Each row comes from the steps of one path. Every step used is in the known rows, and no mark comes twice. Write the path behind each row, first mark first.
In the rows, 128 means zero.
Known rows:
N V X S: [ 81 131 199 138 173 139 102 155 128 106 119 123 125 111 155 106 143  71
  98 128 123 171 136 177 154 128 130]
Z X V: [160 134 113 162 124 137 156 142  82 121  97 128 167 112 208 124 145 122
 149 141 138 116 131  90 144 137 129]
V X E R N D: [119 100 118 134 139 112 147 126 130 133 123 101 216 128 180 145 141 113
 145  99  74  94  98 211 100 113 139]
R E F: [113 119 192 137 132  71 104 152 147  99 140 119 156 129 151 135 136 176
 122 133 118 108 158 107 121 139 147]
Z X E R: [130 106  64 167 147 127 188 157  65 133 112 123 192 137 175 136 113  95
 139 119 125 127 108 173 133 125 135]
F Z: [129 135  96 114 109 115 125 111 117 101 135 111 146 139 142 116 128 154
 122 123 133  97 124 106 138 121 114]
V N D E F: [111 102 176 149 162  88  79 138 186  57 149 125 173 121 195 163 164 123
 121 127 138 114 106 175 138 118 145]
E R N X S: [ 73 133 128  97 148 111 104 150 105 158 118 148 159 116 101  92 152  63
  84 113  78 175 130 182 135 108 123]
N D E F Z: [121 121 144 138 133  67  96 127 165  27 171  88 177 135 191 142 150 145
 124 138 152  66 129 131 128 130 134]
E F Z: [109 133 130 132 123  81 104 118 135  69 148 112 155 143 160 127 130 167
 119 139 126  78 136  94 137 129 125]
F E R: [124 108  70 139 107 129 154 140  99 127 123 120 161 143 141 141 126 100
 132 116 146 142  92 183 130 130 137]
V N R E F: [ 95 103 195 142 156 104  68 149 145 116 109 130 165 138 172 131 138 171
 119 134 106 151 132 127 135  98 150]
N R E F Z: [107 121 159 133 130  82  86 137 128  79 135  91 167 149 172 114 125 190
 121 144 122 100 152  88 128 111 139]
Z X V N: [148 121 109 151 134 155 132 131  93 136  71 159 181 112 214 134 158 126
 137 114 124 146  94 123 169 109 123]
Z X V N R E: [142 107 149 147 141 149 111 155  87 150  65 129 190 121 215 116 147 155
 138 125 121 168 117 115 151  89 141]
R E F Z X N: [122 126 137 150 126  95 133 153  95  74 116 136 221 143 225 116 142 169
 116 105 124  94 112  82 144 133 150]
N D: [145 120 142 143 139 100 120 132 168 112 125 115 161 124 126 146 154 124
 152 120 115 105 122 176 114 118 127]
N D E F Z X: [132 125 139 167 145  74 126 149 131  26 148  85 210 126 229 142 140 141
 133 153 154  51 112 138 144 141 133]
D E F Z X N: [116 125 119 153 138 113 131 145  99  43 140 130 204 141 252 121 137 125
 105 120 158  96  96  93 150 137 152]
D E F: [104 118 170 143 147  96 102 143 149  60 172 111 133 126 184 143 131 123
 108 152 158 111 139 117 129 145 150]
X E F Z: [111 110 118 145 142  85 142 119 133  62 161 100 155 156 164 138 129 154
 122 125 128  57 153 102 139 118 140]
E F Z X S: [ 99 137 122 155 166  84 107 161  97  62 128 125 160 108 187 126 140 105
 116 148 121 102 145 140 171 138 124]
V X S: [107 126 157 134 170 138  92 146 128 112 128 131 121 103 177 119 128  79
 120 127 123 153 146 161 150 132 124]
R E F Z X: [124 132 147 151 126  74 131 154  97  70 126  99 204 130 204 123 128 187
 126 144 130  65 134  93 149 144 131]
R N V X E: [ 84 106 186 130 155 152 180 124 121 127 133  93 162 146 164 121 130 114
 102 112 104  99 122 150 129 117 155]
D E: [127 120 131 121 129 135 125 134 130  93 160 109 123 118 168 130 128 105
 112 133 169 136 125 134 130 136 139]
E R: [122 128  80 129 118 119 125 139  95 142 111 138 161 130 136 123 120 113
 132 122 121 166 104 161 117 127 120]
V N R: [107 108 130 133 162 165  84 124 128 150  89 142 139 141 154 123 130 121
 124 127 115 179  97 154 144  76 132]
N V: [ 95 135 178 133 134 130 138 138 130 120 117 121 131 137 105 111 147 118
 101 130 129 153 117 144 134 120 135]
F Z X: [139 140  95 144 124 121 153 133  83  96 116 106 183 130 185 118 120 148
 131 139 139  82 109 111 153 135 114]
R E F Z: [115 127 155 123 112  66 104 132 132  74 146 104 171 139 164 122 136 199
 117 129 124  81 151  86 132 131 132]

Write each row's path:
[100 107 134 154 151 140 166 146 101 127 118 109 181 152 169 117 118  90
 117 111 129 155 107 179 125 116 139] -> N V X E R
[ 86 114 182 154 155 101 142 124 139  53 154  83 174 165 189 122 129 147
 105 129 134  68 139 109 144 118 143] -> N V X E F Z
[100 133 166 157 144 147 160 156  99 110  93 147 184 143 165 104 153 102
  98 111 130 155  84 134 145 122 152] -> Z X N V
[134 115  94 137 127 102 114 149 128  98 138 112 183 119 172 139 142  90
 135 120 146 154  94 205 108 126 130] -> N D E R
[116 123 101 116 116  94 121 128 126 141 109 121 202 116 132 139 157 126
 140 110  67 118  89 208  96 117 128] -> E R N D
[ 71 134 174 114 126 141 127 130  98 142 102 112 187 132 173 100 126 120
  97 125  94 152  82 165 118 130 134] -> E R N V X
[ 99 131  83  97 102 120 130 124  81 162 111 135 173 120 137 121 130 129
 117 117  76 141  92 162 107 128 129] -> E R N
[139 104 108 168 160 137 199 148  95 115 128 109 165 136 171 143 120 108
 137 125 135  86 133 141 146 125 145] -> Z X E
[134 112 116 160 157 172 108 136  90 144  63 140 171 127 217 121 141 118
 141 139 122 167  98 122 157  83 132] -> Z X V N R
[119 133 123 108 102 123 131 124  96 171 102 137 189 132 148  93 157 112
 109 116  93 145 123 102 117 107 126] -> E R N X V
[ 76 121 124 135 135 129 192 150  61 141 101 112 203 137 146 116 140 105
  99 119  88 131  87 185 128 120 147] -> Z X E R N V
[107 132 143 147 156  72 106 174  95  67 126 117 176 104 187 120 146 133
 114 137 119 105 158 136 165 139 130] -> R E F Z X S
[141 116 114 126 123 153 113 114 120 144  87 164 150 118 180 132 164 128
 132 102 120 161 105 119 156  98 126] -> X V N
[133 113  41 155 133 117 187 145  57 112 117 109 206 145 186 128 113 115
 137 116 131 108 106 158 141 120 126] -> F Z X E R
[110 112 155 149 165 180  96 131 123 129 104 132 160 153 215 104 113 107
 126 120 127 166 104 112 122  99 152] -> V X N R
[ 80 133 165  97 156 119 106 141 129 149 131 140 136 114  97  98 156  74
  80 118  82 146 150 158 144 109 129] -> R N X S
[146 118 112 148 137 116 135 142 128  48 140 109 211 129 232 132 158 107
 127 105 162  96  85 152 136 124 145] -> F Z X N D E
[101 132 125 151 166  89 105 166  97  35 152 110 157 102 218 126 140  89
 104 152 151 109 142 145 172 145 132] -> D E F Z X S
[107 119  43 119 113 118 184 127  46 130 115 107 216 134 182 123 123 132
 119 110  86  87  94 156 129 121 132] -> F Z X E R N
[135 104 150 126 133 149  92 139 113 156  78 132 162 127 183 115 153 158
 133 113 115 183 129 113 137  81 141] -> X V N R E
[105  98 185 170 176 110 137 134 153  83 158 105 155 148 201 147 113 128
 129 134 128  74 154 118 131 130 152] -> V X E F
[115 132 114 158 138 110 133 140  96  68 118 144 207 147 224 119 137 142
 117 116 129  91  99  90 148 131 145] -> E F Z X N
[ 76 117 121 106 139 117 127 151 109 146 127 134 160 127 106 109 157  53
  85 109  99 157 121 199 147 110 137] -> F E R N X S
[ 81 104 186 137 162  91 148 129 154 114 159 114 167 159 129 128 139 124
  94 126  92  71 157 114 125 111 157] -> R N X E F
[119 127 124 103 103 129 130 128  97 146 126 123 187 127 176  96 156  94
  97 121 125 152 120 104 120 114 134] -> D E R N X V
[ 69 123 130 111 101 131 163 135  91 137 110 111 172 141 113 120 152 109
  93 116 103 146  74 193 125 124 150] -> F E R N V
[ 68 138 137 104 110 121 139 135  87 153 100 125 173 130 111 104 147 119
  90 120  83 164  84 176 115 122 136] -> E R N V
[131 110  90 138 127 114 115 149 125  95 130 137 200 129 193 134 152  80
 128  92 144 169  78 193 107 120 145] -> X N D E R
[131 121 136 173 149  82 122 143 143  55 117 131 232 142 212 140 163 139
 143 110 113  70  96 138 133 121 143] -> E F Z X N D
[ 82 136 171 162 144 109 141 150 103  64 107 135 205 155 189 105 154 132
  92 119 129 118  92 108 151 125 151] -> E F Z X N V
[ 75 135 207 113 133 148 130 122 122 132 116 105 164 130 166 105 132 132
  95 128  99 125 100 140 128 132 139] -> R N V X
[164 113 127 163 145 126 123 135 137 118  74 145 209 110 203 150 182 122
 161 108 112 122  89 171 152 100 125] -> Z X V N D
[ 92 131 169 134 134 143 140 139 123 119 107 152 153 149 128 103 159 106
  94  97 126 171  96 133 131 113 153] -> X N V
